Every row comes from one small tree of marks. The marks that hang from a mark follow it in brackets, in the order of their numbers. Every link used is in the known rows. Which tree was each row made from?
Known rows
j_736(j_706(j_982)): 4.17, -5.16, 1.93, -2.04, 0.11, -2.01, 0.43, -1.25, -0.83, 2.20, 0.27, -3.28, 3.70, 0.00, 1.63, 3.32, -4.40, 0.76, -1.07, -2.16, 0.15, -0.04, 1.47
j_736(j_706(j_11 j_43 j_62 j_235 j_239 j_982)): -0.44, -0.78, -1.41, -3.49, 0.71, -1.18, 4.34, -6.45, -0.72, 0.69, -1.97, -3.98, 0.36, 0.63, 1.56, 0.41, -1.36, 0.90, 2.38, -2.06, -0.78, -0.99, 0.91
j_11(j_706(j_43 j_239)): 3.83, -3.01, 0.61, 2.14, -0.36, -2.98, 4.20, -4.92, -0.87, 3.49, -1.47, -3.24, 7.43, 0.18, 1.35, 1.98, -0.71, 0.76, 2.66, -1.05, -0.41, 2.93, 1.10
j_283(j_43 j_252(j_706(j_62 j_235))): 6.32, -2.59, -0.79, -1.14, -2.22, -0.44, 0.05, 1.25, -1.44, 2.86, 2.53, -3.46, 3.70, 1.96, 1.28, 2.74, -1.18, 1.39, 1.71, 1.66, -1.02, -1.18, -0.12
j_736(j_706): 6.19, -4.43, 2.17, -1.23, 0.20, -2.64, 0.80, 0.24, -0.71, 3.04, 0.87, -3.32, 4.49, 0.01, 2.35, 3.53, -3.19, 0.66, -0.08, -2.06, 0.00, -0.04, -0.77
j_11(j_706): 6.19, -3.97, 1.53, 0.27, -0.69, -3.15, 0.74, -1.98, -0.95, 3.92, -0.04, -3.06, 6.82, 0.81, 1.54, 3.33, -2.24, 0.47, 1.50, -1.32, -0.25, 0.23, -0.44
j_841(j_706(j_11 j_235 j_239)): 2.98, -2.60, -0.25, 0.45, 0.71, -3.79, 2.87, -3.63, -0.18, 2.85, -0.41, -3.79, 0.87, 1.68, 1.86, 0.85, -0.61, 1.00, 3.76, -1.99, -0.10, -1.04, -2.91
j_167(j_819): 6.51, -4.91, 3.17, 0.08, -0.82, -2.79, 0.94, -2.19, 0.16, 3.71, -0.27, -2.67, 5.06, 1.04, 1.52, 5.42, -0.55, 1.36, -1.16, -2.73, 0.23, 1.04, -1.45
j_468(j_706(j_11 j_982)): 3.16, -3.43, 0.85, 1.02, -0.77, -2.71, -0.43, -4.94, -1.07, 2.61, -0.32, -3.14, 1.81, 1.31, 1.92, 2.03, -4.50, 1.13, 0.72, -0.31, 0.90, -0.95, 0.78
j_841(j_167(j_819 j_912) j_706(j_62 j_235 j_239)): 4.58, -3.28, 0.41, -0.01, -0.80, -2.32, 2.87, -0.29, -0.72, 1.28, -3.91, -3.73, 3.28, 0.42, 1.66, 2.35, -0.55, 0.70, 2.62, -2.18, -0.77, -0.85, -2.09
j_11(j_706(j_43 j_235 j_239)): 3.04, -1.97, -0.09, 0.48, -0.29, -2.93, 4.07, -5.27, -0.66, 3.17, -1.18, -3.85, 7.02, 0.51, 0.67, 1.29, 0.66, 0.83, 3.38, -0.85, -1.22, 1.34, 0.47
j_11(j_706(j_62 j_239)): 4.18, -3.42, 0.14, -0.29, -0.32, -2.77, 2.76, -2.12, -0.71, 3.24, -1.78, -2.97, 3.58, 0.65, 1.95, 2.35, -1.84, 0.40, 2.24, -1.52, -0.81, 1.82, 0.03
j_706(j_11): 5.34, -3.26, 0.98, -0.25, -0.30, -2.51, 0.92, -4.38, -0.50, 3.73, 0.39, -2.35, 3.63, 2.05, 1.65, 2.81, -1.71, 0.90, 0.35, -2.26, 0.76, -1.17, -1.93
j_736(j_706(j_11 j_43 j_235 j_239 j_982)): 0.09, -1.79, -0.57, -2.45, 0.84, -2.05, 4.17, -7.29, -0.68, 1.28, -1.24, -3.92, 2.78, 0.25, 1.32, 0.77, -1.41, 1.07, 1.94, -1.93, -0.30, -0.45, 0.45
j_252(j_706): 6.01, -4.17, 1.60, 2.33, -0.59, -2.17, -0.21, 2.13, -0.82, 4.80, 1.18, -2.73, 5.61, 1.11, 2.15, 2.64, -3.52, 0.67, -1.48, -0.23, 0.05, 1.04, 0.16
j_841(j_167 j_706(j_11 j_43 j_62 j_235 j_239)): 1.63, -0.61, -1.81, 1.16, -0.26, -2.21, 5.10, -3.79, -0.25, 0.84, -2.30, -4.12, 2.38, 1.63, 0.91, -0.96, 2.14, 0.84, 5.81, -1.09, 0.19, -1.64, -1.16
j_252(j_706(j_11 j_43 j_62 j_235 j_982)): 0.74, 0.19, -1.57, -0.45, -0.60, -0.22, 1.51, -3.41, -1.14, 2.46, -0.57, -3.55, 1.95, 2.30, 1.07, 0.14, -2.03, 0.85, 0.82, -0.10, -0.62, -1.96, 1.78
j_11(j_706(j_43 j_239 j_982)): 1.76, -3.69, 0.28, 1.30, -0.47, -2.15, 3.71, -6.50, -0.96, 2.86, -1.92, -3.15, 6.59, 0.14, 0.65, 1.79, -1.82, 0.80, 1.65, -1.16, -0.26, 2.90, 3.23
j_283(j_252): 8.07, -5.55, 2.21, -0.33, -0.28, -3.48, -0.50, -1.59, -0.45, 3.12, 1.94, -2.24, 4.70, 1.49, 1.19, 4.43, -1.99, 1.55, 0.72, -0.10, 0.19, 0.60, -0.50
j_841(j_167(j_819) j_706(j_239)): 4.90, -5.93, 2.42, 2.97, -0.60, -3.92, 3.46, -0.56, 0.34, 1.97, -2.39, -3.51, 5.33, 0.11, 1.63, 3.49, 0.49, 1.15, 2.19, -2.06, 0.96, 2.06, -2.07
j_841(j_167(j_819 j_912) j_706(j_11 j_982)): 4.09, -4.32, 1.27, 0.84, -1.11, -2.37, 1.00, -3.87, -1.40, 1.45, -3.23, -3.11, 4.81, 0.84, 1.61, 3.21, -3.36, 0.76, 1.33, -2.51, 1.26, -2.34, -1.78
j_982(j_706(j_235)): 5.78, -3.04, 1.04, 0.05, -0.12, -2.93, -0.16, -0.10, -0.73, 3.37, -0.08, -3.54, 2.23, 0.99, 1.38, 2.25, -1.79, 1.14, 2.23, -0.66, -0.35, -0.59, -0.86
j_11(j_706(j_43 j_62 j_235 j_239 j_982)): 0.55, -1.46, -1.27, -1.44, -0.44, -1.33, 3.84, -6.11, -0.81, 1.83, -2.35, -3.84, 3.81, 0.86, 0.24, 0.74, -0.61, 0.78, 2.85, -1.07, -1.53, 0.75, 3.02

Which tree is each row?
0.31, -1.91, -1.10, -0.30, -0.33, -0.72, 3.90, -8.02, -0.55, 2.17, -2.11, -2.51, 0.98, 1.70, 1.11, 0.86, -1.28, 1.21, 1.03, -2.27, 0.37, 1.01, 2.21
j_706(j_11 j_43 j_62 j_239 j_982)
4.49, -1.39, 0.44, 2.66, -0.30, -2.78, 1.78, -4.37, -1.34, 3.43, -1.17, -3.12, 2.74, 1.14, 2.22, 1.63, -1.46, 1.17, 3.66, -0.78, 0.90, 0.13, -0.54
j_982(j_706(j_11 j_43))
4.18, -0.62, -0.68, -1.59, -0.09, -2.35, 0.33, -1.93, -0.95, 2.64, -1.31, -3.50, -1.36, 1.89, 2.16, 1.44, -1.57, 0.89, 3.81, -1.05, -0.32, -2.71, -2.19
j_982(j_706(j_11 j_62 j_235))
1.30, -3.40, -0.62, -1.72, -0.06, -1.37, 2.29, -6.13, -0.36, 2.27, -1.75, -2.15, -0.24, 1.78, 1.56, 1.62, -2.63, 0.96, 0.12, -2.59, 0.30, 0.25, 0.58
j_706(j_11 j_62 j_239 j_982)
4.55, -2.08, 0.58, -3.48, 0.60, -2.92, 1.21, -2.61, -0.60, 2.25, 0.63, -3.83, 2.89, 0.95, 2.18, 2.37, -1.93, 0.68, 1.69, -2.07, -0.31, -3.06, -3.16
j_736(j_706(j_11 j_235))
3.78, -1.85, -0.78, 2.08, 0.17, -2.83, 2.56, -2.81, -1.00, 2.81, -0.37, -2.59, 2.40, 1.45, 2.66, 1.57, -1.99, 1.18, 2.98, 1.60, -0.18, 2.14, -0.31
j_283(j_252(j_706(j_11 j_43 j_62 j_239)))
2.76, -1.22, -1.14, -1.09, 0.52, -2.86, 2.11, -2.94, -0.72, 2.49, -2.35, -3.41, -1.96, 1.37, 2.32, 0.90, -1.32, 0.94, 4.16, -1.12, -0.49, -0.63, -2.23
j_982(j_706(j_11 j_62 j_235 j_239))
3.55, -2.32, -0.50, -2.10, -0.17, -2.64, 2.54, -2.39, -0.52, 2.68, -1.52, -3.59, 3.47, 0.94, 1.36, 1.76, -0.69, 0.45, 2.92, -1.27, -1.64, 0.11, -0.57
j_11(j_706(j_62 j_235 j_239))
1.74, -2.58, -1.00, 1.20, 0.07, -2.06, 2.30, -4.29, -1.14, 2.05, -0.84, -2.52, 1.46, 1.46, 1.85, 1.45, -3.06, 1.31, 2.02, 1.53, -0.07, 2.07, 1.78
j_283(j_252(j_706(j_11 j_43 j_62 j_239 j_982)))
5.58, -4.31, -0.59, 1.16, -1.84, -0.86, 1.69, 0.36, -1.40, 3.26, 1.27, -2.68, 3.48, 1.09, 2.14, 2.88, -2.08, 1.35, 1.29, 1.32, -0.33, 2.45, 0.29
j_283(j_43 j_252(j_706(j_62 j_239)))
1.24, -2.71, -0.01, 2.42, -0.81, -1.27, 2.77, -4.58, -0.85, 1.96, -1.85, -3.42, 1.04, 0.49, 1.46, 0.76, -3.06, 1.40, 1.32, -0.09, -0.15, 2.64, 4.71
j_468(j_706(j_43 j_62 j_239 j_982))
5.71, -5.54, 0.46, 0.87, -2.33, -0.50, -0.50, -0.94, -1.73, 3.12, 2.52, -2.79, 5.80, 1.28, 0.93, 3.57, -3.68, 1.46, -0.52, 1.44, 0.38, 0.92, 2.02
j_283(j_43 j_252(j_706(j_982)))
3.08, 0.45, -0.94, -1.63, -0.56, -1.05, 2.61, -5.53, -0.47, 2.63, -0.32, -3.28, 2.08, 2.63, 0.87, 0.97, 0.94, 1.05, 2.35, -1.85, -0.50, -2.73, -0.46
j_706(j_11 j_43 j_62 j_235)
1.74, -0.07, -1.44, -1.11, 0.02, -1.39, 4.39, -6.64, -0.16, 2.58, -1.43, -3.13, 1.49, 2.12, 1.15, 0.39, 1.41, 1.17, 2.60, -1.91, -0.62, -0.54, -0.52
j_706(j_11 j_43 j_62 j_235 j_239)
6.71, -3.57, -0.16, 1.24, -2.00, -1.55, 0.12, -2.01, -1.82, 3.65, 2.62, -2.62, 5.43, 1.90, 2.22, 3.35, -2.34, 1.29, 1.66, 1.29, 0.75, -0.53, -2.01
j_283(j_43 j_252(j_706(j_11)))
2.53, -3.73, -1.56, -0.93, -1.37, -1.14, 1.44, -5.10, -1.44, 2.39, 1.34, -3.07, 3.61, 1.61, 0.97, 2.00, -2.14, 1.60, 1.55, 1.36, -0.06, -0.06, -0.52
j_283(j_43 j_252(j_706(j_11 j_235 j_239 j_982)))
4.13, -3.92, 0.86, -1.74, 0.54, -2.35, 2.85, -0.09, -0.43, 2.32, -0.87, -3.17, 1.31, -0.12, 2.88, 2.51, -2.88, 0.56, 0.69, -2.33, -0.54, 1.44, -0.25
j_736(j_706(j_62 j_239))
3.33, -1.96, -1.96, -2.51, -2.05, 0.08, -0.03, -2.96, -1.67, 1.90, 1.67, -3.35, 1.74, 2.51, 1.11, 2.16, -2.34, 1.43, 1.76, 1.31, -0.42, -2.82, 0.04
j_283(j_43 j_252(j_706(j_11 j_62 j_235 j_982)))
4.16, -0.45, -0.20, 0.45, -0.44, -1.49, 1.64, -1.00, -0.98, 2.63, -1.13, -3.91, 0.97, 1.30, 1.17, 1.08, -0.35, 1.16, 3.65, -0.46, -0.85, -0.54, 1.24
j_982(j_706(j_43 j_62 j_235))
1.98, -4.36, 0.71, 1.45, -0.33, -1.23, 3.41, -6.11, -0.36, 2.92, -0.97, -2.57, 4.59, 0.74, 0.34, 1.64, -1.36, 1.37, -0.61, -1.88, 0.39, 2.99, 3.54
j_706(j_43 j_239 j_982)
3.11, -1.98, -0.08, 3.18, 0.31, -3.16, 3.62, -5.54, -1.05, 3.36, -2.23, -2.99, 2.17, 0.57, 2.43, 1.11, -1.32, 1.20, 4.00, -0.98, 0.77, 2.31, -0.62
j_982(j_706(j_11 j_43 j_239))
-0.24, -0.84, -1.72, -2.05, -0.03, -0.70, 3.94, -8.27, -0.36, 1.65, -1.84, -3.11, 0.57, 2.08, 0.43, 0.13, -0.02, 1.35, 1.71, -2.04, -0.50, -0.66, 1.60
j_706(j_11 j_43 j_62 j_235 j_239 j_982)
4.65, -1.83, 0.95, -0.85, -0.15, -1.29, 2.68, -0.62, -0.85, 2.22, -0.28, -3.66, 3.15, 0.31, 2.21, 2.28, -1.78, 0.69, 1.35, -1.86, -0.44, 0.13, 1.38
j_736(j_706(j_43 j_62))
0.75, -2.12, -0.81, -1.42, -0.38, -0.26, 3.61, -5.46, -0.19, 1.85, -1.46, -3.24, 1.65, 1.47, -0.06, 0.58, -0.13, 1.33, 0.43, -1.79, -0.91, 0.79, 3.47
j_706(j_43 j_62 j_235 j_239 j_982)
6.35, -5.42, 0.33, 2.26, -1.61, -1.66, 1.51, -0.43, -1.34, 3.80, 1.99, -2.62, 5.93, 0.74, 1.86, 3.30, -2.26, 1.47, 0.76, 1.41, 0.15, 3.07, -0.16
j_283(j_43 j_252(j_706(j_239)))
3.23, -1.94, -0.32, 1.15, -0.44, -2.16, 4.29, -4.11, -0.86, 3.06, -2.25, -3.24, 4.98, 0.59, 1.56, 1.58, -0.55, 0.59, 3.19, -1.19, -0.86, 2.41, 1.59
j_11(j_706(j_43 j_62 j_239))
3.09, -3.01, 0.01, -3.41, -0.70, -0.52, 0.23, -2.49, -0.25, 2.21, -0.08, -3.05, 1.13, 2.12, 0.10, 1.89, -1.78, 1.08, -0.70, -2.03, -0.80, -2.02, 2.01
j_706(j_62 j_235 j_982)
2.44, -2.24, 0.01, 1.80, -1.04, 0.01, 1.24, -0.56, -1.12, 3.13, -0.37, -3.04, 3.39, 1.38, 1.24, 1.22, -3.40, 0.82, -0.93, -0.10, -0.27, 1.18, 4.35
j_252(j_706(j_43 j_62 j_982))
2.01, -2.76, -0.86, -0.08, -0.03, -1.62, 1.82, -2.03, -0.74, 1.81, -0.17, -3.34, 2.33, 1.13, 0.84, 1.16, -2.03, 1.50, 1.55, 2.01, -1.31, 1.91, 3.14
j_283(j_252(j_706(j_43 j_62 j_235 j_239 j_982)))
